Each row was made from one small tree. Brackets hold a mark, then the marks that hang from it, in the order of their numbers. Every link used is in the known rows. Write each row's tree.
In the rows, 128 means zero.
Known rows:
(K_963 (K_544 (K_268 K_430 K_944)) K_838): [151  99 160 125 103 124 109  79 107  72 169 179 139 119  82 186 144 120
 152  88 135 139 168 133 112  90  96 126 133  86 125 130 140  69 183 112
 103 124 107 166 117 122 131 148  92]
(K_550 K_98): [ 81 104 118 139 113 100 119 142 123 145 126 132 120 125 150 129 129 125
 120 122 105 146 125 131 148 136 133 137 139  99 135 133 119 109 134 131
 122 127 128 128 117 132 148 143 164]
(K_963 (K_544 K_93 K_268) K_838): [114 113 127 127 104 144 153  87  99  64 158 144 130 134 120 183  97  92
 175 124 154 134 190 150 128 124 112 129 140  79 165 138 145  79 148 119
 122 135 126 173 115 128 134 137 107]
(K_838 (K_963 (K_544 K_93 K_268))): [141 109 105 127 105 146 130 105 107  91 127 124 141 117 123 158  88 110
 164 110 136 136 170 163 102 128 125 146 135 102 119 140 104  93 188 140
 136 102 123 152 132 127 141 138 118]
(K_455 K_98): [115 137 134 127 125 131 136 134 143 125 146 162 126 107 162 128 125 126
 125 151 121 143 132 154 106 150 134 138 156 123 107 112 119 101 142 129
 127 131 126 152 122 144 132 111 124]
(K_550 (K_98 K_404 K_544)): [ 85  91  95 145  89 131 116  83 126 134 144 129 143 135 152 121 137 111
 109 117  84 132 108 105 137 114 127 137 130 128 131 123 123  92 154 138
 130 113 134 107 112 148 154 152 186]
(K_838 (K_963 (K_544 (K_268 K_944)))): [160 108 119 128 100 136 107  96 121 111 135 152 146 109 104 166 116 131
 150 102 120 134 159 156 102 113 128 148 130  99  99 135 106  85 189 129
 130  94 108 147 123 124 138 143 104]
(K_417 (K_93 (K_544 (K_268 K_944)))): [ 90 125 112 147 143 161 108  92 107  94 193 130 123 115  71 155 108 128
 120  94 137 140 156 131 171 142 107 135 128  99  88 134 131 122 179 141
 117 158 118 101  82 123 135 168 117]
(K_544 K_93 K_268): [111 151 128 136 140 154 142 114  99  82 148 139 103 130 106 151  76 101
 156 120 138 150 165 149 107 140 124 137 136  89 136 127 132 125 180 127
 126 103 126 138 103 130 137 134 130]
(K_550 (K_98 K_404 K_455 (K_544 K_268))): [ 66  93  98 151 106 149 103  81 114 124 151 141 131 131 139 132 124 103
 103 136  73 119 119 132 129 110 118 145 123 117 120 115 131  79 175 132
 125 123 123 106 103 149 157 209 192]
(K_544 K_93 (K_268 K_430 K_944)): [139 146 161 145 141 161 118  99 100  66 165 171 103 125  70 161 102 125
 155  70 136 167 166 128  83 112 106 121 141  88  97 112 116 109 252 120
 105  84 123 135 104 134 149 135 123]
(K_277 (K_550 (K_98 (K_544 (K_268 K_944))))): [ 89 124 113 143 105 148 151  96 119 147 142 159 153 125  98 170 121 116
 114  92 108 137 135 151 132 126 122 156 124 103 122 112 133  73 164 120
 134 104 140 135  97 123 162 199 119]
(K_838 (K_963 (K_544 K_268))): [150 102 110 120 108 127 110 109 113 110 127 130 147 111 116 153 108 118
 150 114 124 133 154 160 105 119 126 151 127 108 114 143 111  93 173 137
 133 103 109 148 134 119 130 147 110]
(K_417 K_93): [105 117 132 143 146 147 135 116 102 120 168 105 137 137 115 127 120 125
 112 114 127 138 142 122 173 138 134 134 127 126 124 115 138 139 140 146
 130 155 126 108 117 124 150 158 123]
(K_98 K_404 K_455 K_550): [130  75 114 154 130 189 114  86 147 142 133 126 179 136 159 142 139  99
  96 189  97  60 108 132 133 116 125 143 110 177 113 107 142 123 148 131
 119 160 154 115 115 154 161 192 160]
(K_277 K_550): [135 125 118 130 123 142 161 126 125 133 120 127 158 126 115 160 125 121
 119 129 135 118 130 151 135 138 132 143 117 137 137 112 133 115 120 125
 135 134 149 143 134 125 141 163  96]
(K_963 (K_544 K_268) K_838): [128 104 134 120 102 118 127  93 106  86 153 152 138 124 108 179 122 102
 157 129 139 126 169 147 131 111 111 139 130  87 156 142 151  81 128 118
 121 140 111 168 117 119 119 146  98]
(K_963 K_544 K_838): [129  96 127 120  92 123 141  99 122  99 141 134 150 132 136 163 138 113
 152 129 144 115 161 134 147 116 115 123 133 110 158 141 142  82 101 119
 125 153 127 164 136 128 132 131 106]
(K_98 K_455 K_544 K_550): [ 76 108 123 141 131 213 144  81 138 181 148 112 195 151 140 124 135  98
 100 148 121  71 111 143 112 109 105 145 107 187  97 120 154  85 153 128
 134 147 159 110 115 115 160 230 148]
(K_455 (K_98 K_404 K_550)): [138  95 126 142 120 154 129  99 164 133 150 165 169 113 175 142 135 101
 108 180 106 105 111 140 103 142 140 154 146 160 104 103 127 108 156 135
 123 137 146 144 108 159 149 117 136]
(K_268 K_944): [145 143 142 139 117 149 122 105 141 129 140 172 123 125 106 147 142 151
 130 100 118 130 140 117 122 119 132 116 140 111 103 114 124 116 161 109
 118 109 125 128 100 136 141 121 118]
(K_268 K_430 K_944): [164 122 170 140 126 139  99 107 130 108 152 168 129 120  82 137 161 157
 126  67 121 148 129 104  99  92 104 107 133 131  79 109 111 108 212 120
 101 103 124 122 126 130 145 129 120]
(K_838 (K_963 K_544)): [151  96 106 122  98 130 124 112 125 119 117 115 157 117 138 142 121 130
 146 115 130 126 147 151 117 123 130 140 128 128 115 140 103  94 154 140
 137 117 126 146 147 125 140 133 117]
(K_963 K_544): [128 119 137 129 113 135 152 106 139 114 126 140 146 124 132 145 115 127
 151 124 149 133 150 131 129 122 114 102 125 116 133 146 129 105 152 130
 137 126 129 153 140 122 131 128 117]
(K_838 K_963): [150 102  99 122 107 125 104 131 113 134 117 107 141 118 134 130 133 130
 128 117 114 119 131 148 116 129 141 163 132 138 116 130 103 112 135 140
 131 118 125 125 138 130 134 135 126]
(K_808 K_944): [140 135 117 119 139 147 137 130 108 137 125 134 117 107 143 100 151 144
 154 107 119 130 146 103 111 137 144 146 124 119 113 113 134 123 176 128
 123 145 120 134 129 124 109 140 126]
(K_268 K_430): [148 107 157 128 140 118 103 130 116 108 140 127 135 124 103 118 149 137
 127  94 131 148 117 114 106 103 102 120 125 147 105 124 114 122 181 139
 109 122 128 122 154 123 131 132 130]
(K_98 K_404 K_455 (K_544 K_93) K_550): [ 94  93  99 161 113 247 152  44 137 131 154 108 192 158 161 132 116  81
 110 158 110  63 122 125 109 116 112 130 109 188 109 102 144  93 182 136
 134 140 178 104 108 156 181 210 179]

Write each row's tree:
[136 110 153 135 103 152 135  75 100  52 172 168 131 130  93 189 119 110
 172  83 150 148 191 137 110 105  96 118 143  79 134 126 135  68 203 115
 107 117 123 169 115 131 148 135 103]
(K_963 (K_544 K_93 (K_268 K_430 K_944)) K_838)
[ 82 116 109 141 149 151 111 104 100  95 185 110 127 118  83 146  99 115
 120 108 139 140 151 136 172 147 106 140 124 107 104 143 133 129 161 151
 122 167 118 102  94 119 128 173 121]
(K_417 (K_93 (K_544 K_268)))
[ 64 124 121 147 144 236 158  70 116 143 162 122 173 152 120 142  92  75
 125 140 129  87 142 158  96 117  99 150 115 155 101 120 156  81 196 127
 135 127 158 118  97 116 167 234 151]
(K_98 K_455 (K_544 K_93 K_268) K_550)
[ 65  86  93 152  97 157 111  86 122 136 139 128 142 137 161 121 137 112
 100 135  76 114 113 122 146 114 121 129 125 132 120 112 126  80 156 134
 129 136 136 104 116 156 165 196 197]
(K_550 (K_98 K_404 K_455 K_544))
[100 114 128 148 148 154  96  95 100  83 200 128 129 115  62 150 117 130
 118  78 138 151 152 125 156 130  95 131 125 108  79 131 126 120 204 146
 110 155 116  97  96 121 139 173 117]
(K_417 (K_93 (K_544 (K_268 K_430 K_944))))
[119 111 123 138 118 179 126  64 151 135 177 168 178 115 143 143 124  87
 108 161 100 110 113 141  76 123 126 166 137 160  94 107 137  82 190 138
 130 114 138 133  92 143 146 150 138]
(K_455 (K_98 K_404 (K_544 K_268) K_550))
[115 105 121 129  91 147 166  95 113  75 141 125 141 141 151 167 114 104
 169 121 160 123 181 141 144 129 116 114 141 102 164 137 139  83 122 119
 128 150 143 169 133 137 144 122 116]
(K_963 (K_544 K_93) K_838)
[ 71  98 103 157 100 162  98  70 119 124 157 166 130 131 129 143 131 114
 107 121  68 123 125 125 129 106 120 140 131 107 108 109 130  74 193 121
 120 113 120 106  87 154 164 205 186]
(K_550 (K_98 K_404 K_455 (K_544 (K_268 K_944))))
[110 134 106 133 125 148  93  97 136  98 161 162 112 102  71 161 112 129
 140 105 141 130 146 139 125 133  97 130 127  90  86 153 123 107 172 121
 113 133 116 119  85 125 109 140 119]
(K_93 (K_544 (K_268 K_944)))
[ 82  80 102 153 106 128 103 116 125 124 124 135 122 125 169 132 134 118
 105 153  78 116 119 129 157 127 134 131 134 116 130 114 118 106 144 131
 118 147 131 114 116 164 160 178 189]
(K_550 (K_98 K_404 K_455))
[ 96 127 129 133 121 177 155  96 156 164 164 152 181 124 159 125 132 102
 111 149 126 115 116 149  88 134 123 156 144 170  92 115 134  75 162 135
 138 129 149 142 109 125 150 148 129]
(K_455 (K_98 K_544 K_550))
[ 59 118 101 146 115 171 169 107 102 132 138 130 151 135 125 161  99 102
 118 116 117 126 147 172 135 139 119 152 123 115 135 106 136  72 160 127
 136 127 153 136 112 127 170 228 139]
(K_277 (K_550 (K_98 K_455 (K_544 K_93 K_268))))
[ 86  94  90 148  97 162 148  91 122 137 129 128 169 134 143 152 130 106
  97 135  94 104 119 148 146 126 126 144 115 142 133  99 132  79 139 131
 137 139 156 123 125 145 172 218 151]
(K_277 (K_550 (K_98 K_404 K_455 K_544)))
[125 100 145 127 110 136 136  90  90  51 163 142 132 132 106 178 110  97
 173  99 155 142 182 141 112 109  94 124 138  90 148 137 136  77 179 126
 111 131 126 171 130 126 137 140 109]
(K_963 (K_544 K_93 (K_268 K_430)) K_838)
[109 119 117 146 115 198 149  62 146 113 177 163 170 124 151 144 103  78
 123 156 111 116 128 142  75 133 127 158 144 150 101 105 133  82 204 139
 132 109 148 138  91 153 155 143 146]
(K_455 (K_98 K_404 (K_544 K_93 K_268) K_550))
[ 84 112 105 138 102 138 161 110 120 154 127 126 166 131 128 153 128 111
 109 105 117 129 124 148 142 135 125 152 121 130 135 116 133  82 132 132
 142 125 153 133 123 122 160 192 129]
(K_277 (K_550 (K_98 K_544)))
[119 122 111 135  99 163 132  80 150 115 162 161 150 120 161 121 133 114
 114 144 101 128 118 124  93 128 129 135 149 153 104 100 120  82 164 136
 133 118 132 130 117 160 140 123 147]
(K_455 (K_98 K_404 K_544))
[ 54 101  95 157 105 174 122  77 105 103 154 133 126 138 145 134 104  94
 119 131  84 127 135 133 127 121 118 137 131 108 126 111 127  79 190 133
 126 119 134 109 100 159 170 201 197]
(K_550 (K_98 K_404 K_455 (K_544 K_93 K_268)))
[ 55  94  88 158  95 175 134  84 118 115 141 120 135 144 171 123 117 104
 116 126  88 120 131 124 143 124 121 123 134 127 129 109 120  81 171 135
 130 130 149 106 113 164 177 190 205]
(K_550 (K_98 K_404 K_455 (K_544 K_93)))
[139 110 143 128  97 132 122  78 116  88 160 181 134 123  94 192 133 113
 157 114 132 126 176 140 130 103 113 133 137  76 140 133 149  74 149 106
 114 127 108 169 100 124 129 143  91]
(K_963 (K_544 (K_268 K_944)) K_838)
[ 73 117 110 147 111 168 147  97 115 146 143 158 152 127 104 170 123 115
 106 110 105 123 139 164 135 124 119 152 120 108 116 104 139  67 168 116
 131 122 140 133 100 125 166 231 128]
(K_277 (K_550 (K_98 K_455 (K_544 (K_268 K_944)))))
[103  93 122 152 100 132  88  69 117 113 165 164 135 126 105 141 143 118
 114  86  76 150 116 102 112  92 112 140 130 112 105 116 118  80 217 133
 114  89 120 106  97 142 159 166 176]
(K_550 (K_98 K_404 (K_544 (K_268 K_430 K_944))))
[ 31 120 107 149 118 169 138 104 100 125 150 128 119 140 138 132  97 101
 125 114 106 138 145 152 128 126 112 139 135  99 122 121 129  74 182 128
 131 121 134 120 104 131 164 210 184]
(K_550 (K_98 K_455 (K_544 K_93 K_268)))
[108  91 110 151 126 217 111  41 131 142 164 137 190 142 120 148 125  78
  97 166  90  65 106 132 103  96 109 159 100 176 100 110 157  91 190 133
 127 130 146 102  95 138 158 233 158]
(K_98 K_404 K_455 (K_544 K_268) K_550)
[118  76 129 149 132 209  97  43 120 127 171 135 195 139 102 139 137  84
  95 143  93  77  98 124  86  78  91 154  99 185  87 108 149  87 221 140
 115 124 144 100 110 135 160 235 162]
(K_98 K_404 K_455 (K_544 (K_268 K_430)) K_550)
[ 68 148 112 140 133 211 147  84  98 102 159 125 128 148 112 132  87  98
 136 120 125 121 157 153 100 118 102 131 124 122 113 113 142  83 191 124
 135 119 134 117 111 128 149 212 154]
(K_98 K_455 (K_544 K_93 K_268))
[140  89 153 118 110 111 110  94  98  71 160 152 143 123  94 175 135 107
 154 107 141 136 161 139 116  95  94 133 130  99 141 142 140  77 160 126
 109 135 111 166 136 115 123 152  99]
(K_963 (K_544 (K_268 K_430)) K_838)
[ 77 134 129 155 136 249 152  57 123 145 170 149 170 148 107 156  99  91
 125 124 127  87 151 153  91 111 103 145 118 142  85 112 155  74 216 115
 129 115 154 117  79 124 177 229 143]
(K_98 K_455 (K_544 K_93 (K_268 K_944)) K_550)
[125 124 135 134  96 157 152  74 107  63 161 170 126 131 106 193 107 106
 175 103 147 135 199 144 127 119 114 122 145  70 147 130 142  72 169 107
 119 121 125 172  97 134 145 132 103]
(K_963 (K_544 K_93 (K_268 K_944)) K_838)
[ 58 116 124 142 118 138 127 103  97 115 156 129 126 136 116 126 110 105
 134  78 115 167 136 129 108 117 105 141 136 101 119 129 121  81 207 139
 123  98 132 118 113 124 158 171 172]
(K_550 (K_98 (K_544 K_93 (K_268 K_430))))
[ 84  94  95 150 106 158 139  88 110 129 140 141 161 129 122 163 120 100
 101 135  92 111 125 157 140 124 123 156 114 127 131 102 136  78 157 131
 134 130 144 127 113 142 164 226 146]
(K_277 (K_550 (K_98 K_404 K_455 (K_544 K_268))))
[ 97 120  97 149 116 219 128  50 105  76 162 129 133 146 121 137  98  92
 125 138 100 104 143 130 100 111 109 125 118 134 119 103 137  92 201 129
 131 116 137 106 106 158 155 200 171]
(K_98 K_404 K_455 (K_544 K_93 K_268))
[109  84 105 151 114 222 127  48 147 157 152 116 203 148 150 132 140  89
  91 166  97  55 100 120 116  99 112 141 104 197 102 108 149  92 165 135
 132 145 162  99 111 146 164 216 169]
(K_98 K_404 K_455 K_544 K_550)
[ 74  80 113 151 111 148  88  82 106 114 158 140 134 131 126 129 136 106
 104 116  73 129 114 125 118  97 105 139 123 125 109 112 125  78 201 138
 115 121 120 103 115 146 160 211 192]
(K_550 (K_98 K_404 K_455 (K_544 (K_268 K_430))))
[150 101 120 125 113 140 119 105  99  80 133 123 145 117 113 153  99 116
 162  90 139 148 165 158  91 119 114 140 134 113 109 138  97  90 215 145
 126  97 123 149 145 124 144 141 120]
(K_838 (K_963 (K_544 K_93 (K_268 K_430))))
[155 107 127 133 106 152 120  95 106  81 140 142 143 114 102 162 103 125
 164  79 132 150 168 151  89 111 114 134 137 102  94 131  96  81 230 135
 122  87 121 148 130 129 149 140 114]
(K_838 (K_963 (K_544 K_93 (K_268 K_430 K_944))))
[122 104 117 140 109 182 140  69 162 145 165 156 188 123 167 131 137  94
 105 161 104 101 106 130  89 127 130 155 138 177  97 105 131  84 169 139
 133 126 152 131 105 150 153 139 145]
(K_455 (K_98 K_404 K_544 K_550))
[ 39 113 111 141 120 146 115 108 105 145 148 137 126 131 130 130 119 110
 111 123  94 131 129 149 129 115 112 146 127 105 118 126 133  74 166 127
 128 124 119 116 105 126 152 216 174]
(K_550 (K_98 K_455 (K_544 K_268)))
